Each row comes from the steps of one walk. Every step used is in the known rows, and no mark comes twice. Write the walk behind each row, first mark first.
In the rows, 128 means zero.
Known rows
sasepu-fove-minum-sipar: [ 99 108 133 143 172 110 110 158 141  41 147 118 123 131 128  91 149 196
 197 149 106 109 118 156 108 131  88 154 126 113 119 150 139 132 103 116
 151 168 102 176 176 158 154]
sipar-minum-sasepu-fove-menif-kavos: [121  94 162 137 149 124 111 134  81  86 153 148 136 146 149  80 145 178
 156 141 111 105 100 177 110 134 122 149 124 127 126 152 156 181 199 126
 133 143 113 168 186 150 140]
menif-sasepu-kavos: [113  98 161 120 131 130  96 153 101  84 142 126 116 139 148  99 114 176
 179 136 145 111 106 141 130 132 109 136 101 109 112 155 141 154 159 128
 143 149 106 145 184 129 136]
fove-minum-sipar-fena: [109  99 122 139 166  94 111 173 131  75 148 105 120 131 140  79 124 187
 194 151 129  91 100 161 115 121  82 150 142 115 129 155 133 112  56 118
 142 185  89 193 165 133 137]
menif-kavos-sipar-minum-sasepu-fove: [123 102 175 153 143 127 109 157 110  75 151 136 143 157 151  92 123 186
 162 144 113  86  81 182  99 156 109 146  95 122 114 159 156 173 203 122
 125 152 108 170 183 138 144]
fena-sasepu-menif: [126  90 137 118 151 142 113 125 150 140 135 127 124 122 150 102 144 148
 168 154 132 129 111 141 114 147 101 144 107 145 120 143 122 142  96 128
 128 138 119 160 187 145 128]
fove-minum-sasepu-sipar-kavos: [119  85 154 151 126 102 105 151 140  23 149 107 144 138 149  97 173 189
 168 150 125  98  78 183 117 132 112 136 115 112 114 174 141 153 135 117
 141 164  97 157 178 141 127]
menif-sipar-fena-sasepu: [120  85 132 124 146 136 112 170 134  63 139 103 125 134 150  83 119 182
 168 144 128 101  93 131 114 151  90 152 135 131 135 147 104 156 103 131
 142 167  99 188 178 121 141]
kavos-sasepu-fove-minum-sipar: [ 97 110 135 149 186 118 107 150 128   4 145 104 126 128 134  96 142 183
 197 153 114 100 105 154 101 124  85 149 132 116  98 149 136 139  91 112
 150 153 101 185 180 159 144]
sipar-fena-fove-menif-kavos-sasepu: [116  98 134 142 169 138 105 123  75  61 146 123 125 135 154  91 123 164
 154 147 142  95  94 171 122 133  90 142 165 136 110 155 150 151 128 128
 123 128 101 193 188 139 127]
fove-kavos-sasepu-menif: [122  99 135 121 177 147 106 128 111  83 141 130 131 131 163 126 147 138
 177 156 143 101 111 155 130 136 108 142  97 128  96 154 128 129 113 137
 135 117 124 169 187 141 118]
fove-menif-sipar: [111  91 131 125 153 123 113 158 116  52 144 142 112 120 147  93 145 151
 178 138 116 126 119 116 141 128 111 155 127 111 136 156 106 152 175 136
 159 159 124 183 172 137 162]
fove-sipar-fena-sasepu-menif: [125  85 130 135 154 135 121 133 158 109 148 111 127 133 159  96 147 167
 173 157 144 113  94 157 119 149  88 146 104 156 128 148 123 132  56 124
 126 155 109 175 178 131 131]
minum-sipar-fove-sasepu-menif-kavos: [118  83 142 119 136 125 105 136 123  49 136 126 139 146 147  93 121 169
 183 141 124 114 107 182 122 122 100 146 105 129 127 146 179 128  95 137
 117 115 110 172 187 147 154]
minum-sasepu-sipar-kavos-menif-fove: [111  84 148 130 128 112 106 147 162  13 140  99 142 161 152  85 200 158
 141 149 124 105  86 188 124 149  94 153 109 125 129 155 152 143 170 106
 125 131 111 165 187 147 125]
fove-kavos-menif-sipar-fena-sasepu: [127  85 135 108 176 158 108 163 144  61 146 100 136 155 153  90 142 172
 173 149 128  85 114 130 117 143  99 161 142 133 129 144 111 142 101 135
 138 146 105 179 185 115 123]
vora-sasepu-fove-minum-sipar-fena: [ 99 108 138 140 182 107 117 163 134  43 149  81 127 136 146  71 124 200
 192 147 126  88  82 168 118 130  72 149 162 124 124 147 144 122  59 109
 150 179  85 193 170 141 153]
minum-sipar-fove-sasepu-kavos-menif: [110  92 143 102 149 141  99 152 141  24 141  97 134 163 148  81 120 150
 182 149 136 107 119 157 131 114  92 146 121 118 103 145 157 128 108 119
 120 126 111 154 177 132 138]
fena-sasepu-kavos-menif: [127  91 152 102 154 163 101 132 145 113 137 119 125 145 149  85 133 144
 167 153 144 117 123 132 119 131  98 145 123 132 100 132 115 152 103 121
 126 130 111 150 187 138 116]
vora-sasepu-sipar-kavos-menif-fove: [ 96  88 145 128 155 118 112 144 163  17 129  82 135 150 159  85 193 152
 151 145 131 107  94 167 131 145  84 153 124 123 125 146 154 135 132 102
 132 132 116 176 186 137 155]
sasepu-fove-menif-kavos: [114  90 149 132 154 127 107 129  95 113 147 159 125 143 138  98 146 178
 160 136 122 120 109 160 132 132 105 152 140 127 130 144 149 166 194 138
 138 134 128 172 190 156 150]
kavos-sipar-minum-sasepu-menif: [130 101 159 140 138 121 117 148 133 111 148 132 131 131 164  95 122 133
 171 155 128 102  84 161 105 147 116 137  78 128 113 167 143 139 135 117
 121 156 110 167 172 132 131]
fena-fove-menif-kavos-sasepu: [114  95 135 140 170 148 105 109  82  62 140 136 124 124 150  98 130 153
 160 144 128 107 112 164 121 134 102 142 149 131 101 153 146 153 143 130
 123 120 113 184 191 147 134]
fena-fove: [105 103 122 143 143 144 110 132 125  93 136 126 117 127 145 101 133 185
 163 149 118 117 132 156 134 165  87 152 125 123 116 173 137 129 144 125
 117 155 117 166 180 145 132]
minum-sasepu-fove-sipar-fena: [114  91 142 154 138 118 119 153 131  51 163  96 139 156 155  93 146 211
 163 150 135  88  75 187 132 162  82 151 107 144 123 165 129 143 137 122
 135 171 105 174 171 139 122]
fove-minum: [107  97 129 137 157 108 110 151 129 106 143 125 117 119 142 108 139 186
 183 150 120 109 122 139 124 122 111 156 116 108 109 155 121 129  98 122
 144 173 100 164 178 140 131]
sasepu-menif-fove-vora-sipar-fena: [116  90 124 145 151  96 113 161 146 125 141 111 127 162 169  91 193 171
 148 150 148  93 102 176 143 163  68 143 142 146 152 156 149 124 143 126
 131 146  95 194 176 135 124]
vora-sasepu-menif-sipar-fena-fove: [112 118 137 132 152 148 122 140 132  20 146  89 119 129 167  75 121 176
 170 144 135 112  98 150 143 162  67 152 140 135 132 166 136 122  75 123
 132 154  89 192 181 139 142]
sasepu-kavos-menif-sipar: [122 102 156 104 141 155 103 162 131  27 141 133 117 144 150  81 128 144
 178 142 140 117 130 118 139 126  91 156  99 109 115 144  99 144 126 133
 146 135 108 167 184 141 124]
sasepu-menif-kavos-sipar-fove-vora: [116  81 156 147 132 110 111 156 160 127 125 144 129 154 158 116 148 163
 158 138 134  88 120 169 135 142  86 137 109 134 144 169 177 118 165 134
 116 126 125 174 185 124 159]
kavos-sipar-fove: [102  93 140 149 125 124 107 181 157 121 133 115 121 138 146 121 107 166
 172 144 133  95  95 146 132 143  95 139 111 117 119 168 149 118 177 127
 119 155 130 170 174 109 180]
fena-sasepu-sipar-fove-minum: [107  87 138 152 140 124 109 162 171  63 133  90 129 125 140 105 143 197
 189 141 117 102  94 132 108 131 104 146 148 121 117 154 139 136 100 116
 134 160 109 165 187 119 166]
sasepu-menif-sipar-fena: [124 106 138 126 136 121 114 171 136  59 149 119 119 136 159  88 124 163
 171 144 147 108  94 139 142 135  80 155 103 124 143 159 115 127  96 136
 144 160 100 192 180 135 127]
sasepu-menif-sipar: [122 104 142 121 138 134 112 153 138  52 142 138 116 122 153  98 139 152
 181 143 129 130 114 127 138 137  94 155  83 119 133 155 107 135 119 138
 149 144 114 180 183 148 140]
menif-sasepu-kavos-sipar: [117  95 165 133 147 129  98 171 130  97 142 131 116 144 150 109  97 158
 184 135 144  98  90 136 118 144 109 127 107 108 109 154 144 145 176 127
 139 157 112 156 178 114 163]
fena-sasepu-fove-sipar: [106  82 137 154 164 145 120 137 155  57 145 107 132 140 144 106 164 204
 176 151 117 113 108 153 115 167  94 154 102 147 115 150 120 159 140 123
 135 158 125 168 180 141 155]
fena-fove-sipar-menif-sasepu-kavos: [110 109 152 144 141 148 103 129 122  62 161 119 115 139 150  80 144 176
 169 138 133 118 126 159 138 147 100 125 111 122 112 170 156 149 156 108
 137 154 115 157 184 122 151]
sipar-minum-sasepu-fove: [111 106 158 146 135 125 114 150 109  61 151 120 138 144 153  89 137 192
 156 151 113  99  90 171 112 153 107 151  92 123 112 169 139 171 187 114
 130 162 110 161 178 148 123]
kavos-menif: [115  97 137 117 150 136 107 140 138 124 141 126 119 134 151 103 145 142
 156 153 138 112 131 134 133 128  96 156 107 123 112 149 124 125 118 125
 125 138 129 163 182 142 114]
menif-sipar-fena-fove-vora: [107  94 123 154 145 115 118 153 132  36 138 116 120 153 163  86 156 198
 153 144 121  84 136 155 145 166  69 154 146 126 152 183 135 132 146 127
 133 164 103 195 175 133 122]
minum-sipar-kavos: [101  90 130 129 144 108 104 163 125  50 136 115 127 138 140  90 163 168
 173 158 128 106 118 184 124 128  90 139 102 111 122 168 143 135 129 124
 132 162 115 173 166 145 146]

Which walk is each row?
[110 102 139 140 145 126 117 185 106  23 136 128 117 121 156  85 124 172
 181 147 115  97 126 121 116 135 110 161  77 101 124 165 111 157 143 126
 145 175 107 190 170 123 151]  menif-sipar-minum
[110  90 131 133 167 126 114 140 123 119 153 112 126 148 145  96 153 180
 152 149 129 113  85 140 121 141  98 149 174 145 136 146 135 169 170 122
 140 161 119 172 181 136 150]  sipar-fena-sasepu-fove-menif
[105  88 130 159 156 122 125 167 116  64 140 116 122 122 160  92 144 182
 187 156 122  94 127 146 115 143 112 155  65 119 109 168 122 142 119 116
 130 184 120 183 162 117 146]  fove-sipar-minum
[111 105 146 139 136 118 101 139 125 139 157 129 113 124 147  99 146 156
 148 136 129 114 112 138 130 123 116 129 120 113 127 166 160 148 172 115
 144 153 132 166 186 122 148]  sipar-menif-sasepu
[103 118 154 145 138 124 102 141 128 109 164 127 121 139 143 105 157 180
 142 137 122 115 102 145 132 136 103 139 122 119 128 165 166 162 207 114
 149 147 134 163 195 136 150]  sipar-menif-sasepu-fove
[111  98 116 134 166 145 108 153 113  89 147 114 130 155 156 105 142 203
 172 151 126  83 128 173 139 168  96 155 147 124 122 174 145 118 148 136
 119 158 110 170 177 120 124]  sipar-fena-fove-kavos
[110  94 138 113 173 129 105 144 160  58 140 104 123 148 143  83 162 176
 179 149 121 115 125 140 111 132 100 165 129 125 107 123 127 142  78 100
 140 143  79 157 193 140 127]  fena-sasepu-kavos-menif-fove-minum
[128  86 147 116 159 158 110 142 153  81 148 104 129 158 155  78 140 158
 172 155 155 102 111 148 124 136  86 146 120 145 107 135 112 141  68 118
 127 145 101 163 179 124 116]  fove-sipar-fena-sasepu-kavos-menif
[125  81 153 152 123 120 108 142 141  71 139 118 136 130 149  93 138 165
 168 136 126 104  70 164 110 162 101 131 123 118 120 165 123 148 166 127
 136 153 129 168 175 144 136]  minum-sasepu-sipar
[102  81 118 121 166 124 105 157 119  69 132 125 129 152 149 115 174 182
 176 143 111  96 126 168 137 164 112 164 108 113 122 150 135 128 184 128
 138 145 118 164 180 130 149]  menif-fove-kavos
[134  92 157 135 149 129 106 148 141 146 136 159 125 137 144 111 115 143
 175 140 140 110  96 158 119 143 100 139  91 125 122 143 148 130 135 142
 125 136 120 176 187 138 153]  sasepu-menif-kavos-sipar
[ 98  72 111 125 152 101 109 145 119  26 137 101 133 153 153 102 144 190
 164 143 110 112 107 163 134 150 111 165 113 116 124 146 145 151 160 119
 134 150 106 169 179 134 143]  menif-fove-sasepu
[114  93 141 158 176 139 110 171  98  29 134 106 138 132 166 101 140 160
 189 148 130  67  96 138  98 142 115 140 110 103  98 164 133 157 155 123
 140 151 126 193 175 110 143]  fove-kavos-sasepu-sipar-minum
[121  86 154 122 138 152 103 152 156  63 143 104 146 157 153 109 163 158
 171 143 125  84 107 165 129 141 110 146 127 125 115 165 150 118 162 130
 120 117 140 150 185 123 129]  minum-sasepu-sipar-fove-kavos-menif
[123  93 153 132 149 131 102 171 131 124 137 140 119 144 146 102  97 153
 184 144 145 104  98 144 125 144  98 130 106 110 106 150 123 139 168 128
 138 161 113 164 171 122 159]  sasepu-kavos-sipar
[100  81 107 133 161  96 107 138 133  36 146 106 133 148 144  71 159 160
 161 142  99 117 114 176 123 140 102 146 132 113 131 147 162 147 150 102
 143 150 117 187 174 134 166]  minum-sipar-menif-fove-sasepu
[126  85 128 136 155 140 105 165 136 150 141 100 130 134 154  91 139 179
 159 153 144  99  87 147 109 156  89 138 162 147 122 145 122 152 116 133
 126 158  97 181 174 121 136]  vora-sipar-fena-sasepu
[107 106 132 160 173 126 120 144 144  47 146  72 123 126 157  79 126 209
 186 141 126  94  89 150 123 151  80 146 175 123 120 165 146 119  60 108
 136 179  84 188 179 130 149]  vora-sasepu-sipar-fena-fove-minum
[ 98  92 128 131 136 117 111 152 121 122 140 128 114 128 147 109 146 157
 162 144 128 119 111 144 145 118 109 146 142 125 126 164 145 131 186 125
 126 149 135 164 171 124 170]  sipar-fove-menif
[113  96 138 138 153 135 111 152 137 108 147 102 132 152 146  98 135 204
 153 152 132 102  84 150 116 159  80 152 150 142 128 147 131 165 145 124
 134 158 108 172 187 137 135]  sipar-fena-sasepu-fove
[113  98 141 155 158 117 116 185 120 113 136 125 122 130 156 101 112 161
 178 152 127  85 105 134 104 144 112 145  88 106 112 165 136 143 161 118
 127 182 120 184 164 107 161]  kavos-sipar-minum
[113  92 120 132 168 132 100 155 128 130 148 127 130 150 149 100 203 166
 160 143 116 103 133 175 140 163 113 140 140 121 126 151 147 138 209 122
 144 141 123 178 182 122 162]  vora-sipar-menif-fove-kavos
[139  86 165 151 119 126  99 127 127 129 149 149 137 132 143  72 144 154
 150 128 126 111  88 182 117 144 106 120 132 118 127 155 151 163 170 124
 138 135 129 181 191 141 145]  minum-sasepu-sipar-menif-kavos
[129 109 143 147 150 139 111 143 140 112 148 128 124 152 154  92 111 174
 164 146 142 100  93 175 126 166  72 143 132 139 131 162 164 118 111 131
 108 146  99 186 186 133 132]  sasepu-menif-kavos-sipar-fena-fove
[109  89 146 154 139 131 118 134 140  39 157 114 137 143 149 102 161 200
 170 148 116 107  95 182 127 165  98 152  82 139 112 166 125 149 162 122
 135 158 120 157 174 153 136]  minum-sasepu-fove-sipar
[110  74 136 142 135 104 106 156 123  13 141 100 147 153 156 105 161 187
 164 149 133 101  86 167 130 135 111 140 114 107 117 171 152 160 162 129
 135 154 121 169 177 129 144]  fove-sasepu-sipar-kavos
[126  95 148 137 146 121 105 183 126 119 146 123 122 159 154  95  89 166
 177 148 161  85  75 155 129 142  84 133 125 116 120 151 130 133 141 127
 132 174  98 178 167 111 145]  sasepu-kavos-sipar-fena
[122  96 128 129 151 146 101 154  99  52 152  95 136 166 161  81 114 200
 172 151 144 106 101 170 142 158  87 136 160 129 105 160 146 153 134 132
 121 152  80 167 175 126 124]  vora-sipar-fena-fove-sasepu-kavos
[108  97 119 128 168 155 108 137 114  85 140 123 127 146 147 116 155 194
 179 149 111  98 144 165 139 170 108 155 126 120 113 174 142 124 165 137
 123 147 124 159 179 132 134]  fena-fove-kavos
[120  80 140 125 152 119 106 131  89 139 140 165 121 130 141  98 139 159
 166 136 127 117 117 157 129 122 115 147 132 122 128 146 140 150 166 139
 134 138 125 172 182 144 151]  fove-menif-kavos
[118  99 144 121 142 137 100 154 137 107 148 118 131 146 155 103 189 150
 143 165 148 110 121 160 140 121  95 144 116 130 108 159 140 139 138 131
 119 133 114 163 179 140 115]  vora-sipar-kavos-menif
[112  85 143 150 126 111 105 161 134  59 135 119 134 139 148 105 171 177
 161 149 139 104  92 165 130 139  96 137 109 109 123 171 140 149 166 128
 134 157 128 172 177 132 147]  sasepu-sipar-kavos
[114  98 148 144 123 120 104 158 139  90 151 102 137 128 149 103 146 193
 171 148 119 101  97 174 124 132 113 138 132 131 103 168 140 130 132 122
 126 154  88 150 177 135 134]  vora-sipar-fove-minum-sasepu
[123  82 156 141 174 138 108 145 132 133 143 147 130 149 136 104 129 168
 166 137 119 109  89 146 104 148 110 141 156 135 126 136 150 169 194 133
 133 140 125 174 187 132 182]  fena-sasepu-fove-menif-kavos-sipar
[114 103 136 149 153 132 111 178 104 120 138 120 125 122 160  90 144 174
 169 155 131  98 117 142 114 144 108 143 108 119 108 162 129 156 155 127
 126 169 106 184 165 120 141]  vora-sipar-minum
[116 110 158 150 154 145  99 125 104  90 153 144 133 141 146  99 143 162
 142 143 134 107 100 168 121 131  88 136 125 124 104 148 152 174 172 122
 143 119 123 186 202 151 139]  sipar-menif-kavos-sasepu-fove
[112 110 167 112 163 156 116 167 111   6 135 101 123 133 170  58 116 147
 184 146 131 100 123 117 125 121 100 154  95 108 107 150 115 156  93 114
 146 154  96 181 174 122 149]  vora-sasepu-kavos-menif-sipar-minum
[108  95 137 128 170 140 105 155 115  85 147 132 134 156 145 124 161 200
 176 146 118  93 124 160 140 157 108 158 119 116 116 160 135 144 195 140
 141 143 134 154 184 140 142]  sasepu-fove-kavos
[108  91 148 131 161 131 115 135 112  76 132  97 125 153 171  70 124 181
 164 143 146  90 113 171 148 157  70 131 161 130 122 169 142 138 110 115
 133 156  88 173 172 127 136]  sipar-fena-fove-vora-sasepu-kavos
[115  91 135 129 140 122 112 152 152  72 146 111 134 149 161 121 116 155
 172 147 133 110  90 150 134 132 106 144 101 129 120 159 169 121 130 129
 118 135 120 161 180 121 161]  kavos-sipar-fove-sasepu-menif
[114  93 145 155 133 108 106 171 134  74 148  96 123 140 155  96 127 188
 166 132 149  86  60 142 116 145  88 137 140 117 142 165 149 138 145 128
 140 166 120 186 181 115 140]  menif-sasepu-sipar-fena
[112  89 146 128 164 115 124 114 145 120 130 119 124 124 172  99 157 144
 162 145 137 111 120 153 146 141  90 139 116 138 130 163 143 124  95 123
 137 136 121 173 179 146 141]  fove-vora-sasepu-menif
[110  90 156 161 124 138  99 158 125  36 124 112 135 130 150 108 121 169
 171 134 144  89  77 156 116 135  87 133 125 119 110 158 155 142 151 133
 125 115 128 185 193 126 165]  menif-kavos-sasepu-sipar-fove
[109  84 143 130 134 123 105 142 103 126 136 147 122 134 141 100 137 168
 163 134 129 113 115 163 138 116 110 147 135 125 130 152 161 142 176 136
 122 132 126 168 186 133 165]  sipar-fove-menif-kavos
[120  82 136 139 147 123 103 141 145  71 147 120 140 155 150  89 189 164
 161 134 106  97 100 190 129 167 115 137 130 115 129 157 149 145 216 111
 146 141 131 174 182 126 156]  minum-sasepu-sipar-menif-fove-kavos
[ 98 100 147 160 132 110 106 171 155  42 143  92 122 124 144 115 144 201
 188 131 123  94  91 133 120 123 107 144 133 107 121 168 164 124 127 118
 141 159 113 162 189 117 159]  menif-sasepu-sipar-fove-minum
[108  98 155 162 143 116 112 176 117  53 138 107 123 125 159  92 137 174
 179 135 127  88  91 129  99 145 115 141 105 103 124 170 155 157 164 119
 137 170 128 181 177 109 153]  menif-sasepu-sipar-minum
